What can hang from each mark:
F: J
H: J
J: F H K L
K: J U
S: U
U: K S
L: J U

Known rows, with every way that one mark hangs from another:
{J F H K {L U}}: [-10.6  -5.1  -0.3  -8.3  18.8 -31.1  39.2 -14.2  -0.8   1.4 -38.0  36.4
 -19.3   7.0  -6.0 -37.6  15.9 -31.8]
{K {J F H {L {U S}}}}: [  6.4  15.8  -9.9   4.8  -1.9 -34.7   6.7  -5.6  11.2  -1.2  -5.0 -15.5
 -12.4  22.6   2.8 -34.6  -1.7 -11.1]
{K U}: [ 12.5   3.0  -1.6 -11.9  -4.5  67.4 -26.0   2.7 -20.6   3.2   0.0  24.3
   9.9 -13.7  -2.1  29.2  -8.8   4.5]
{S {U K}}: [-43.2   2.0   2.9  16.5 -10.7  44.1  -2.0   0.8  27.5 -10.5  20.1 -17.9
   8.8  -3.0  11.0  10.2 -14.0  18.7]
{U {K J} S}: [-15.1  11.2  -3.0  20.9  -5.1  18.8 -25.8   4.4  18.4   4.1  40.2 -46.0
  21.6  19.9   9.6  30.0 -26.7  36.5]
{H J}: [  8.8 -10.2  11.0   4.8  -5.8  28.2   9.3   9.3   3.4   2.4  24.0 -37.0
  10.9 -17.2   5.8  35.4 -19.5  -8.3]
{L {J F H {K {U S}}}}: [  0.0  -2.8   0.2 -21.8  10.4 -21.2 -27.9  16.7 -21.4  -1.5  -9.3  44.1
  -8.4 -11.5  -6.7   2.2  30.3  30.9]
{J H L}: [  1.9   2.2  -0.3  -0.8  11.5  23.2   7.2   1.6 -14.8  -8.9  -1.5  26.8
   3.0 -10.5  -0.8 -17.6 -14.8 -15.5]
{L J}: [-13.0  -4.0  -1.1   0.8  15.6  23.1 -23.4  12.0  -1.7  -2.9  17.3   4.1
  12.1  -2.7   6.4  38.5 -25.8  27.5]
{K {J F} {U S}}: [ 36.9  16.5  -8.6 -12.5 -14.1  54.3 -35.5   7.8  -9.0   4.0   5.9 -25.7
   4.1  -2.6   0.4  22.6   8.1  28.4]
{H {J F K}}: [ 15.5 -17.2  12.8  -7.4   5.4  17.6  31.8   5.7   3.4   5.6  -1.9 -35.5
  -2.4 -19.8   0.0  28.1  14.1  -4.4]
{J F H {K U} L}: [ 18.9  -3.6  -1.8 -27.8   8.8  30.9   8.7  -1.9 -30.1  -2.8 -40.2  57.0
 -10.7 -22.5 -17.2 -28.0  36.7 -12.9]
{H {J F {L U}}}: [  9.2 -14.5   1.0   5.0  -6.0 -29.5  32.9  -7.8  17.1   3.9  -9.6 -40.4
 -10.0   2.3   1.1  -2.1  -0.7 -35.0]
{H {J F {K U} L}}: [ 29.3 -17.2   5.7 -21.9  -1.2  24.6  24.3   1.0 -17.6   5.5 -20.5  -5.8
  -0.4 -33.3 -13.0   9.0  27.4 -26.4]
{F {J L}}: [ 11.7  -5.7  15.7   8.8  11.6   7.1  20.6 -11.4 -14.6  -5.0  -0.8  29.0
  11.7 -22.8   4.0   4.0 -19.6 -14.7]
{K {J F L} {U S}}: [ 39.5  15.1 -11.3 -11.4  -8.1  46.3 -23.6   2.9 -15.4   0.5  -1.0 -20.0
   6.0  -6.7  -3.1   4.3   3.1  10.0]
{F {J H K}}: [ -2.5  -6.7  25.9  -1.5  14.9  -5.6  29.1  -5.8 -19.3  -1.8  -9.7  63.3
   1.2 -24.2  -0.8  -5.7   5.1  -3.3]
{K J}: [ 12.0  13.2  -2.3   0.9   3.6  73.3  -9.2   3.3   0.4   2.6  16.8 -22.0
  17.9   1.6   5.0  30.7 -26.0  16.5]
{S {U {K J}}}: [-31.6  14.0  -0.9  15.6 -16.8  68.1  -6.1   1.6  32.3  -8.9  24.9 -39.0
  15.7   3.8   7.4  13.6 -12.7  29.7]
{H {J L}}: [ 11.5 -11.3   8.4   5.8   1.3  18.1  22.0   3.8  -2.1  -1.4  16.3 -34.3
  12.8 -21.9   2.8  18.5 -23.2 -27.3]

Rows:
[-40.8 -11.1 -11.6   7.7  -4.0 -67.4 -20.5   0.1  31.6  -3.1 -10.6  10.7
 -16.7  37.7  -6.8 -13.0  25.4  34.3] | {L {J F H} {U K}}
[-39.9  -4.8  -6.3  17.4   0.4 -43.4   8.1 -14.9  17.2  -0.7  -6.1  22.5
  -3.5  27.8  -4.9 -29.8  -8.4 -16.9] | {J H {L {U K}}}
[ 34.2  18.8  -9.6 -16.2 -18.2  39.2 -35.2  12.0 -12.4  -3.8   0.7   1.2
  -5.4  -2.7  -4.8  -6.3  25.3  26.4] | {K {J F H} {U S}}
[-26.8  -3.3  -9.3  18.2  -3.8 -80.2   3.1 -10.1  24.1  -3.1  -4.5  -4.0
 -16.6  34.8   0.8 -40.3   8.3  -4.5] | {J F H {L {U K S}}}
[ 19.9  19.1  -3.1  -5.9 -11.0  57.6 -36.6   7.4 -16.4   7.0  22.2 -11.8
  17.9  -4.9   4.3  32.9 -18.8  18.0] | {K J {U S}}
[ -2.5  -0.9  -6.8  -2.2   4.0 -25.5  18.5 -10.2   3.9  -4.0 -29.9  19.1
 -20.8  14.4  -3.1 -38.5   9.2 -24.8] | {J F H {L U}}
[  1.2   8.0  -9.4  14.7  -9.8  15.7 -25.4   4.9  24.2   1.0  24.1 -57.1
   6.8  22.4   5.1  19.0   1.5  48.9] | {U {K {J F}} S}
[ -4.8 -14.9   9.7   6.6   8.5 -70.6  45.5  -6.2  11.1  12.2  -0.9 -39.9
  -8.5  -1.9   7.3   2.4  -6.7 -41.5] | {H {J F K {L {U S}}}}
[-15.7   0.2   5.2 -16.2  13.4 -19.0 -29.1  16.2 -26.5   2.2   7.9  53.2
   4.0 -13.8  -2.9  13.3   0.7  20.7] | {L {J H {K {U S}}}}
[ 36.2  17.5 -11.0 -15.7 -12.2  29.7 -23.7   6.1 -19.2  -5.7  -8.4   2.9
  -3.2  -6.4  -8.9 -24.9  20.7   9.2] | {K {J F H L} {U S}}
[ -9.0  18.6  -5.0   9.9   1.5 -30.8   6.3  -5.5   3.2   2.2  10.4  -4.2
   2.3  20.1   7.0 -23.0 -30.1 -23.0] | {K {J H {L {U S}}}}
[ -0.8   2.6   8.1  -9.3   8.8  29.2 -12.1   3.4 -25.2  12.3   7.7  25.2
  11.6 -17.1   4.3  34.3 -14.3  -0.7] | {J {K {U S}}}
[-37.3 -13.6 -12.2  11.9  -0.3 -49.7 -19.8  -2.8  34.2   2.6  -4.8 -11.9
  -7.6  38.1  -0.5  14.2   8.7  37.9] | {L {J F} {U K}}
[ 10.5  -3.3  16.0   4.2   7.4  -7.9  20.4  -8.3 -17.9 -11.4  -7.1  52.6
   2.4 -23.2  -1.0 -24.8  -5.4 -16.7] | {F {J H L}}
[ 20.3  21.6  -3.6  -8.2 -14.9  41.2 -36.1  11.2 -18.0  -0.2  16.1  11.9
   9.0  -4.8  -1.0   4.6  -3.0  14.7] | {K {J H} {U S}}
[  7.2  -5.8   1.8 -13.4  21.9  12.2  27.4  -2.0 -14.0  -7.0 -29.1  32.6
 -10.1 -14.8  -7.8 -29.0  18.2 -12.4] | {J F H K L}
[-17.4  -4.5  -7.2  -4.4   3.3 -43.1 -10.5   4.5  13.9  -5.2 -16.6  17.9
 -19.9  22.8  -1.3 -11.8  14.9  17.5] | {L {J F H} U}
[-40.3  -2.5  -4.5  28.1   4.9 -63.2   0.2 -14.2  21.9   8.0  18.2 -15.4
   6.9  29.7  10.4   2.0 -34.7 -12.5] | {J {L {U K S}}}
[ -7.7 -11.2   6.6  10.5  -1.2 -27.8  33.1  -7.7  11.4   7.1   8.0 -30.7
   4.6  -0.3   4.1   9.8 -27.8 -47.9] | {H {J {L U}}}
[ 28.0 -12.9   7.8 -13.6  -0.8  -9.4  15.8   4.5 -17.3   6.7  -2.4 -22.6
   0.5 -30.8  -4.8  12.4  15.5 -22.5] | {H {J F {K {U S}} L}}
[ 26.3 -14.1   3.5  -0.9  -1.9  13.8  21.0   3.9   5.9  -5.2  -0.3 -46.1
  -1.0 -19.5  -0.6   7.0   4.4 -17.4] | {H {J F L}}
[-32.2  -9.7  10.4  23.4  -5.1 -72.2  23.5 -22.9  11.6  -2.7 -10.8  45.9
  -3.5  15.3  -4.7 -35.9   3.1 -18.1] | {F {J H {L {U K}}}}
[ 14.2   2.2   2.8 -19.8   2.1   4.8  -9.4   7.2 -24.6   1.6 -15.2  38.3
 -12.0 -14.1  -4.3  -7.1  29.0   8.7] | {J F H {K {U S}}}
[-19.1  10.3 -10.8  16.7 -16.4 -49.0 -14.1  -3.9  32.9   2.6   7.3 -30.2
 -10.6  44.7   1.6 -18.6  13.2  25.6] | {L {U {K {J F H}} S}}
